Each row comes from the steps of one walk. Every step used is in the known rows, and no mark comes twice. Write the walk behind each row, first mark first.
Known rows
garod -> dibav -> pimu -> bemagam: 1.30, 1.50, -2.10, -0.78, 1.51, 1.21, 1.13, 2.02, -0.16, 0.06, 0.58, 0.27, 0.09, -0.50, 0.14, -0.86, -1.16, -0.38, 2.72, 1.62, 0.03, 0.24
bemagam -> pimu -> vadigo -> deta: -0.99, -0.69, 0.01, 0.23, -0.11, 0.49, 1.10, 1.00, 1.48, 2.50, -0.31, -0.32, -0.15, -0.25, -0.72, -1.88, -1.65, 1.05, -2.41, 0.90, 1.72, 2.18
pimu -> bemagam -> zefone: 0.07, 0.81, -0.23, -0.78, 0.43, 0.78, 0.46, 1.85, 1.60, 0.68, 0.48, -0.38, -0.99, -0.84, -0.28, -1.61, -1.17, 0.75, 1.13, 0.39, -0.57, 0.21
zefone -> bemagam -> pimu: 0.61, 1.41, -1.36, -0.28, 1.11, 0.70, -0.38, 0.36, 2.49, 0.75, 0.69, -0.17, -0.48, -0.02, 0.28, -0.11, 1.01, 1.72, -0.20, 0.23, 1.48, -3.68
garod -> dibav: -0.96, 0.27, -0.87, -0.46, 0.86, 0.13, 1.22, 1.26, 0.25, 0.05, 1.25, -0.39, -0.18, -1.95, 0.72, 0.43, 0.15, 2.23, 0.65, 0.30, 0.01, 1.32
deta -> pimu: -0.61, -1.11, -0.50, -0.90, 0.44, 0.02, -0.46, 0.85, 0.16, 0.81, 1.46, -0.32, 0.61, -0.89, 0.91, 0.37, 1.24, 0.83, 0.33, -1.28, 0.95, -0.55
deta -> vadigo -> pimu -> losirub -> bemagam: -0.50, -0.33, 0.66, -0.46, 2.56, -0.29, 1.24, 1.13, -0.86, 1.80, 0.01, -0.06, 0.70, -1.30, -0.82, 1.08, 0.73, 2.31, 2.02, 1.10, 2.25, 2.54
dibav -> garod: -0.79, -1.77, -0.29, -0.34, -0.05, -0.50, -0.50, 1.17, 0.29, 0.55, 1.17, -0.35, 1.38, -0.69, 0.86, 1.36, 1.16, 1.67, 0.46, -0.02, 0.04, 5.75
pimu -> losirub -> bemagam: -1.21, 1.96, -0.12, -0.22, 2.27, -0.36, 1.29, 1.33, -0.15, 1.14, -1.48, -0.33, 0.37, -2.13, -0.31, 1.90, 0.19, 1.38, -0.22, 0.10, 0.82, -0.65
losirub -> pimu: -0.12, 0.93, 0.86, -0.02, 0.19, -0.39, -0.58, 1.12, -0.16, 0.75, 1.70, -0.15, 1.13, -0.71, -0.10, 0.26, 0.98, 1.44, -0.19, -0.99, 1.27, 0.33
vadigo -> pimu: 0.40, -0.20, 0.30, 0.19, 0.63, -0.48, -0.34, 0.82, 0.51, 0.98, 1.40, -0.08, 1.07, -0.75, -0.08, -1.29, 1.31, 1.92, 0.96, 0.11, 0.92, 5.58
zefone -> bemagam: 0.13, 1.14, -0.78, 0.12, 0.30, -0.05, 0.58, 0.58, 1.83, 0.47, 0.28, -0.09, -0.04, -0.36, 0.31, 1.80, 2.12, 1.72, 0.97, -0.22, -0.46, -2.42
dibav -> pimu -> bemagam: 1.16, 1.26, -1.23, -0.34, 0.78, 0.77, 0.26, 1.84, 0.60, 1.14, -0.11, 0.14, 0.98, 0.09, -0.01, -0.41, -0.41, -0.65, 1.67, 0.98, 0.13, 0.43
vadigo -> deta -> pimu: 0.05, -1.22, 0.37, -0.17, -0.38, -0.06, 0.41, 0.38, 0.26, 1.30, 0.70, -0.39, 0.64, -0.44, 0.38, 2.00, 0.73, 0.18, 0.31, -0.97, 0.40, -0.21
vadigo -> deta -> pimu -> losirub -> bemagam -> zefone: -0.54, -0.11, 0.82, -0.93, 1.44, 1.23, 0.77, 1.11, -0.13, 0.93, -0.56, -0.72, -0.87, -1.27, -0.87, 1.69, -1.86, -0.36, 0.70, -0.28, 1.13, -2.35
pimu -> vadigo -> deta: -1.43, -0.98, 0.69, 0.65, -0.96, -0.45, 1.89, 1.27, 0.89, 2.12, -0.80, -0.25, 0.34, -0.53, -0.74, 0.15, -0.64, 0.99, -1.16, 0.57, -0.13, 3.57
losirub -> pimu -> vadigo: -0.95, -0.17, 0.59, 0.02, -0.04, -0.16, 0.27, 1.83, -0.28, 1.21, 1.19, 0.05, 0.75, -0.40, -0.90, -1.65, -0.28, 1.08, -0.92, -0.38, 1.61, 1.77
zefone -> bemagam -> pimu -> losirub: -0.28, 1.80, -1.05, -0.78, 1.18, 0.50, 0.40, 0.75, 1.83, 1.19, -0.69, 0.50, -0.81, -0.42, 0.32, -0.70, 0.42, 1.48, -0.71, 0.61, 2.48, -5.00
zefone -> bemagam -> pimu -> deta: 0.87, 1.60, -0.65, -0.64, -0.31, 1.15, 0.63, 0.76, 1.89, 0.72, -1.97, 0.27, -1.05, 0.63, -0.07, -0.30, 0.90, 1.13, 0.75, 0.62, 1.27, -5.26
dibav -> pimu -> bemagam -> zefone: 0.57, 0.51, -0.54, -0.93, 0.43, 1.95, -0.55, 2.04, 1.53, 0.75, 0.72, -0.36, -0.24, 0.17, -0.43, -1.32, -1.97, -0.87, 2.15, 1.29, 0.11, 0.53
deta -> vadigo: -2.21, -1.94, 0.50, -0.50, 0.02, -0.29, 0.81, 0.81, 0.59, 2.06, 1.45, -0.58, 0.62, -1.08, 0.82, 2.19, 1.59, 2.54, 0.72, -0.07, 0.65, 1.27

Which walk is each row?
-1.76, 0.82, -0.24, -0.94, 0.84, 0.20, 0.13, 1.04, 0.89, 1.99, -0.27, 0.15, -0.13, -1.27, 0.70, -1.79, -0.72, 1.43, -1.87, 0.34, 2.96, -0.93	bemagam -> pimu -> losirub
-1.74, 1.31, 0.44, -0.76, 1.90, 0.82, 0.56, 1.61, 0.65, 0.82, -0.73, -0.84, -0.92, -2.14, -0.71, 0.85, -1.39, 1.18, 0.19, 0.28, 0.73, -0.67	pimu -> losirub -> bemagam -> zefone
-1.54, -1.43, 0.78, -1.24, -0.62, 0.95, 0.90, 0.94, 0.72, 2.45, -0.83, -0.24, -0.55, -0.10, 0.47, 0.47, 0.44, 1.97, 0.46, 0.74, 2.37, -1.82	bemagam -> pimu -> deta -> vadigo
-0.77, 0.78, -1.38, -0.22, 2.45, 0.83, 0.39, 1.45, 1.11, 1.54, -0.16, -0.88, -0.14, -1.24, -1.14, -1.27, -1.39, 1.44, -1.62, 0.77, 2.07, 0.67	losirub -> bemagam -> pimu -> vadigo
0.76, -0.06, 1.12, -0.14, -0.65, 0.00, 0.62, 1.20, -0.07, 1.12, -1.20, 0.40, 0.50, -0.04, -0.44, -1.44, 1.04, 1.31, 1.92, 0.58, 0.81, 4.15	vadigo -> pimu -> deta
0.40, 0.24, -0.74, 0.45, 0.06, 0.78, 1.40, 0.67, 2.40, 1.53, -0.69, 0.01, -0.84, 0.60, -1.06, -0.94, -0.70, 0.94, -1.09, 1.10, 1.34, -2.00	zefone -> bemagam -> pimu -> vadigo -> deta
-0.91, -1.18, 0.36, 0.47, -0.83, 0.77, 1.04, 1.46, 0.72, 2.44, -0.39, -0.22, 1.13, 0.49, -0.87, 0.01, -1.44, -0.72, -0.15, 1.39, 0.50, 4.03	dibav -> pimu -> vadigo -> deta
0.21, 1.75, -1.06, -0.18, 2.82, 0.72, -0.43, 0.69, 1.17, 1.15, 0.46, -1.07, 0.15, -1.61, -0.27, 1.00, 0.21, 1.78, -0.94, -0.05, 1.72, -0.90	losirub -> bemagam -> pimu
0.21, 1.06, 1.61, -0.31, -1.02, 0.02, 0.50, 1.50, -0.78, 0.84, -0.97, 0.31, 0.48, -0.01, -0.44, 0.17, 0.73, 0.78, 0.78, -0.59, 1.08, -1.07	losirub -> pimu -> deta
-1.58, 0.59, -0.90, -1.11, 0.87, 0.95, 1.05, 1.83, -0.62, 0.90, 0.19, 0.36, 0.17, -1.17, 0.62, -0.36, -1.29, 0.19, 1.23, 1.47, 1.64, 0.75	garod -> dibav -> pimu -> losirub
-0.07, 0.68, -0.44, 0.54, 1.82, 0.74, 1.39, 0.95, 1.15, 2.10, -1.16, -0.85, -0.10, -0.85, -1.64, 0.11, -1.77, 1.03, -1.85, 0.92, 1.48, 0.65	losirub -> bemagam -> pimu -> vadigo -> deta
0.59, -0.63, -0.88, -1.61, 0.54, 1.30, -0.43, 1.71, 0.81, 0.08, 1.29, -0.32, -1.13, -0.42, 0.12, -2.09, -1.14, -0.32, 1.90, -0.50, 0.32, -2.01	deta -> pimu -> bemagam -> zefone
-0.58, -2.34, 0.83, -0.27, 0.63, -0.40, 0.10, 0.63, 0.18, 1.70, 2.18, -0.22, 1.08, -0.50, 0.13, 0.16, 1.74, 2.73, 2.01, 0.54, 1.67, 4.88	deta -> vadigo -> pimu
1.25, 1.44, 0.57, -0.76, 0.55, 0.78, -0.44, 1.97, 0.41, 0.05, 1.53, -0.06, -0.60, -0.29, -0.99, -1.80, -1.37, 0.52, 1.32, -0.27, 0.70, -1.21	losirub -> pimu -> bemagam -> zefone
-0.23, -0.51, 0.02, -1.09, -0.41, 1.25, 1.13, 0.67, 1.51, 1.53, -1.17, 0.09, -1.20, 0.89, 0.12, 1.20, 1.21, 1.91, 1.65, 1.00, 1.84, -5.87	zefone -> bemagam -> pimu -> deta -> vadigo
1.86, 0.00, -0.57, -0.31, 0.29, -0.17, 1.33, 1.02, 0.04, 0.97, -0.26, 0.10, 0.23, -0.09, 0.12, 0.23, -0.10, -0.44, 1.21, -0.39, -0.21, -1.69	vadigo -> deta -> pimu -> bemagam
0.72, -1.61, 0.52, -0.98, 0.79, 0.73, 0.27, 1.57, 0.89, 1.16, 1.94, -0.16, -0.63, -0.12, -0.83, -2.22, -0.73, 1.73, 3.56, 1.37, 1.04, 3.13	deta -> vadigo -> pimu -> bemagam -> zefone
-0.29, 0.27, -0.47, -0.97, -0.40, 1.72, 1.14, 1.86, -0.52, 0.53, -1.07, 0.10, -0.10, -0.14, 0.20, 0.54, -0.71, -0.11, 2.60, 1.55, 0.56, 0.50	garod -> dibav -> pimu -> deta
-0.52, 0.53, 0.20, -0.78, -0.49, 0.93, 0.26, 1.05, 1.03, 1.62, -1.52, -0.10, -0.36, -0.30, 0.21, -1.09, -0.08, 1.22, -0.53, 0.38, 1.78, -0.98	bemagam -> pimu -> deta
